Each row comes from the steps of one path. Every step used is in the known rows, and no mark comes twice. Write the path behind each row, first mark first.
Known rows
mibub > vili: [-0.16  0.04  0.91  0.95  1.76 -0.51 -2.92  0.66  1.34  1.05  0.47 -0.98
  0.42  0.48  0.32 -1.27 -0.59 -0.39  0.01 -0.08 -1.57 -0.06  0.06]
misu > vili > bepig > varula > sedev: [ 1.71  0.74  3.26 -0.87  0.49 -1.15 -0.39  1.48  4.47  1.87 -0.86 -3.67
  0.81  0.54 -2.23 -1.19 -0.98  0.13  1.32  0.71  1.92  1.01 -1.92]
bepig > tavif > sedev > rubez: [-1.51  1.97 -0.75 -0.23 -3.21 -1.51  0.94 -0.78  0.45 -1.34 -1.36 -3.90
  2.22 -0.85  0.51  0.43 -0.34  0.30 -0.01 -0.38  0.18  1.54 -2.24]
misu > vili > bepig > tavif > sedev > rubez: [-0.16  1.05  0.77 -0.18 -1.01 -1.54  0.25  0.49  2.57  0.30 -0.39 -6.00
  1.32  0.10 -1.21 -1.12 -1.87  1.31  0.32  1.21  1.87  1.93 -2.58]
bepig > varula > sedev: [ 0.76  1.61  1.78 -0.93 -1.58 -0.93  0.16  0.06  2.33  0.13 -1.71 -1.76
  1.72 -0.24 -0.53  0.30  0.41 -0.89  1.27 -1.03  0.16  0.78 -1.64]
misu > vili > bepig > rubez: [ 1.64  0.08  1.50 -0.51  0.62 -1.64 -1.04  2.01  3.22  1.71  1.21 -3.24
  0.35  0.57 -1.58 -2.04 -2.30  1.08  0.49  3.91  1.51  0.52 -0.71]
varula > bepig > vili: [ 1.45  0.48  0.80 -1.75 -0.96 -0.13  0.27  2.20  2.14  1.89  1.35 -2.15
  0.84 -0.06 -0.72  0.64  0.37 -0.44 -0.37  0.80  3.01 -0.13 -1.58]
vili > bepig: [ 1.72  0.32  1.12  0.01 -0.39 -0.69 -1.01  1.03  1.04  1.36  0.05 -1.96
 -0.60  0.32 -2.26 -0.51 -0.31  0.52  0.04  0.46  1.27  0.32 -0.40]
misu > vili > bepig: [ 1.17 -1.03  1.54  0.14  2.17 -0.11 -0.57  1.41  2.01  1.70  0.98 -1.93
 -0.85  0.88 -1.57 -1.31 -1.59  1.06  0.28  1.85  1.75  0.40 -0.36]
vili > bepig > tavif > sedev > rubez: [ 0.05  2.28  0.28  0.12 -3.46 -2.08  0.32  0.26  1.79  0.22 -1.24 -5.75
  1.67 -0.78 -1.76 -0.24 -0.71  0.92  0.10  0.12  1.75  1.80 -2.46]
sedev > vili: [-1.08  1.02  1.71 -0.59  0.73  0.17 -0.24 -0.48  1.83  1.31 -0.51 -1.50
  0.50 -0.38  1.12 -0.40 -0.40  1.66  0.33 -0.10  0.66  0.82 -1.21]
tavif > sedev > vili: [-0.99 -1.14  0.82 -1.24 -1.53 -0.50 -0.24 -1.20  2.18  0.33 -1.23 -3.14
  0.70 -0.98  1.56  0.97 -0.51  2.76  0.28 -0.71  0.50  1.54 -1.92]
bepig > vili > misu: [ 1.70  0.65  1.00 -2.33  1.32 -0.13 -0.44  0.78  1.64  3.52  0.79 -1.92
  1.14  0.56  0.05 -0.11 -0.41  0.56 -0.50  0.95  1.21 -0.66 -0.01]
varula > bepig > tavif: [ 0.91  2.85 -0.13  0.16 -0.58  1.33  0.27  1.53  0.27 -0.01 -0.58 -0.94
  0.38 -0.38 -2.02  0.17  0.11 -1.26  0.47  0.17  1.98  1.11 -1.48]
mibub > vili > bepig > varula: [ 1.56  1.26  2.94  1.34  1.15 -1.51 -4.44  1.24  4.49  2.45 -0.06 -3.24
  1.23  0.11 -2.42 -2.03 -1.74 -0.43  1.59  0.43 -0.40  1.68 -0.81]
sedev > tavif > bepig > vili > misu: [ 1.87  1.86  1.88 -3.72  0.83  0.41 -2.02  0.03  1.07  2.26 -1.83 -2.83
  0.95 -0.16  0.04  1.48 -2.56  1.00 -1.05  0.67  1.03 -0.06 -0.72]
tavif > bepig > varula: [ 0.58  0.23  1.64 -1.15 -1.43 -0.58 -1.12 -0.41  2.11 -0.76 -2.19 -0.92
  1.95 -0.81 -0.39  1.36 -1.37  0.14  0.41 -0.94 -0.07  1.64 -1.30]
sedev > rubez > bepig > vili > misu: [ 0.87  2.46  1.41 -3.96 -0.52 -4.91  0.88  1.38  3.58  2.66  0.83 -3.52
  2.47 -0.95  0.65 -1.51 -0.51 -0.27 -1.55  1.65  1.69 -0.65 -0.69]
mibub > vili > bepig > varula > sedev: [ 1.92  1.62  3.70  0.39 -0.23 -2.15 -3.52  1.93  4.80  2.54 -1.09 -4.71
  1.57  0.05 -2.86 -1.48 -0.59 -0.56  1.25 -0.50 -0.03  0.98 -1.90]
mibub > vili > bepig > tavif: [ 1.29  2.29  1.37  2.18  2.03 -0.06 -4.12  1.65  1.95  2.39  0.10 -3.48
  0.79  0.54 -2.72 -1.86 -1.33 -0.09  1.05  1.07  0.02  0.91 -0.85]
bepig > vili: [ 0.20 -0.31  0.55 -1.18  0.30 -0.28 -0.32  0.64  1.40  2.16  1.28 -1.83
  1.69  0.02  0.47  0.51  0.44  0.31  0.17  1.25  1.37 -0.24 -0.58]

Which path is each row?
[-0.09  0.10 -1.25 -0.15 -1.80  0.40 -0.24 -0.89 -0.02 -0.89 -1.22 -2.28
  1.19 -0.81 -0.55  1.40  0.01  0.82  0.77  0.07  0.20  1.57 -1.47]  bepig > tavif > sedev
[-0.32  2.63  3.47 -1.44 -0.87 -1.01 -0.14 -0.36  4.11  1.54 -2.25 -3.05
  2.16 -0.90  0.49 -0.40 -0.09  0.92  1.41 -1.29  0.77  1.75 -2.51]  bepig > varula > sedev > vili
[ 0.16  2.06  1.84 -1.43 -0.70 -0.25 -2.57 -1.29  1.56 -1.13 -3.50 -1.50
  1.38 -1.26 -0.40  1.52 -2.85 -0.12  0.78 -0.28 -0.34  2.49 -1.11]  sedev > tavif > bepig > varula
[ 1.13  0.17  1.70 -1.64 -3.74 -2.80 -1.49  0.41  4.58  1.73 -0.93 -6.44
  1.58 -1.41 -0.90 -0.09 -1.69  3.22  0.79  2.12  1.76  2.09 -2.57]  tavif > sedev > vili > bepig > rubez
[ 1.77  1.51  2.03 -0.10 -0.69 -1.30 -1.60  0.41  3.20  1.27 -0.58 -2.42
  0.78 -0.32 -2.57 -0.83 -0.82 -0.19  1.46  0.77  1.13  1.75 -0.84]  vili > bepig > varula
[ 0.92  0.35  0.56 -4.82 -3.00 -5.57  0.91  1.02  4.07  1.52  0.10 -5.06
  2.65 -1.45  0.99 -0.04 -0.38  0.74 -1.56  1.41  1.56 -0.04 -1.44]  tavif > sedev > rubez > bepig > vili > misu
[ 1.74  1.23  1.94  0.75 -0.18 -2.57 -4.15  2.31  3.60  2.02  1.12 -4.32
  1.12  0.10 -1.84 -2.34 -1.75  0.11  0.37  2.82 -0.42  0.38 -0.70]  mibub > vili > bepig > rubez
[ 0.50  0.87  2.10 -2.99 -1.40 -0.47 -1.15  0.66  1.21  0.95 -2.53 -3.91
  1.59 -0.50  0.02  2.97 -0.93  0.76 -0.90 -0.14  1.62 -0.24 -2.07]  varula > sedev > tavif > bepig > vili
[ 0.69  2.59  3.79 -0.54 -0.07 -1.17 -1.88 -0.05  5.07  2.80 -1.15 -3.72
  1.44 -0.97 -1.39 -1.39 -1.48  1.59  1.89  0.53  1.94  2.85 -1.89]  sedev > vili > bepig > varula
[ 2.05  1.15  1.00 -0.39 -1.82 -2.15 -1.27  1.60  2.38  1.39  0.14 -3.27
  0.61 -0.45 -2.22 -1.06 -1.16  0.57  0.48  2.88  1.16  0.50 -0.64]  vili > bepig > rubez
[ 1.32  0.95  1.24 -0.19  2.45 -0.27 -3.12  1.02  1.59  2.45  0.29 -1.33
 -0.09  0.86 -0.12 -2.06 -1.32  0.01 -0.60 -0.29 -1.83 -0.93  0.53]  mibub > vili > misu
[ 0.75  0.80  0.97 -1.48 -0.86 -3.56 -0.88  0.07  3.46 -0.48 -0.40 -0.22
  1.51 -2.22 -0.21 -0.45 -0.21 -0.95  1.29  1.46  0.23  1.70 -0.40]  rubez > bepig > varula
[ 1.97 -0.45  1.50 -3.51  0.24  0.02 -1.09  0.75  1.78  2.40 -0.53 -2.43
  1.61  0.25 -0.39  1.34 -1.08  1.36 -1.32 -0.21  1.47 -0.92 -0.92]  tavif > bepig > vili > misu
[ 1.51  2.65  4.68 -3.80 -1.20 -0.69 -0.98 -0.12  4.64  1.95 -3.94 -3.54
  2.23 -0.73 -0.28  0.65 -1.38  1.98 -0.09 -2.56  1.02  0.87 -3.05]  tavif > bepig > varula > sedev > vili > misu
[ 1.46  2.20  0.64  1.05  0.24  0.44 -1.21  0.85  0.74  1.65 -0.45 -2.42
  0.42  0.00 -2.84 -0.37 -0.43  0.14  1.18  1.12  1.60  1.05 -0.84]  vili > bepig > tavif
[ 0.53 -1.53  1.38 -2.14 -0.72 -0.13 -0.71  0.79  1.65  1.44 -0.09 -2.11
  2.10 -0.21  0.07  2.10 -0.54  1.15 -0.92  0.14  1.42 -0.30 -1.23]  tavif > bepig > vili
[ 2.42  1.67  2.92 -0.82 -1.88 -1.90 -0.87  1.20  3.55  1.63 -1.76 -3.61
  1.00 -0.59 -3.19 -0.06  0.11 -0.30  1.24 -0.54  1.48  0.94 -1.89]  vili > bepig > varula > sedev
[ 1.54  2.39  3.50 -1.62 -2.36 -2.51 -0.53  1.65  4.46  2.69 -1.26 -5.73
  1.41 -0.58 -1.36 -1.03 -0.72  1.92  0.55  1.26  2.26  0.70 -2.78]  varula > sedev > vili > bepig > rubez
[ 0.90  3.42  3.07 -0.41 -0.20 -0.08 -1.04  1.02  2.81  2.79 -1.91 -5.11
  1.22 -0.39 -1.93 -0.45  0.09  1.62  1.13 -0.41  2.58  1.14 -3.11]  varula > sedev > vili > bepig > tavif
[ 1.29  0.21  2.37 -0.09  1.94 -0.69 -1.24  0.73  4.16  1.91  0.33 -2.48
  0.52  0.31 -1.83 -1.53 -1.92  0.42  1.58  1.87  1.42  1.92 -0.88]  misu > vili > bepig > varula
[ 0.82 -0.11  0.57 -1.57 -2.51 -1.52 -0.88  0.65  1.42 -0.79 -1.14 -1.76
  1.78 -0.57 -0.29  1.00 -1.49  0.82 -0.79  1.21 -0.24  0.17 -1.10]  tavif > bepig > rubez
[ 2.38  0.20  0.95 -3.83  0.50 -3.11 -0.45  1.38  3.08  3.00  0.90 -1.78
  1.09 -0.89  0.15 -0.26  0.05  0.22 -0.68  2.27  1.60 -0.69  0.20]  rubez > bepig > vili > misu
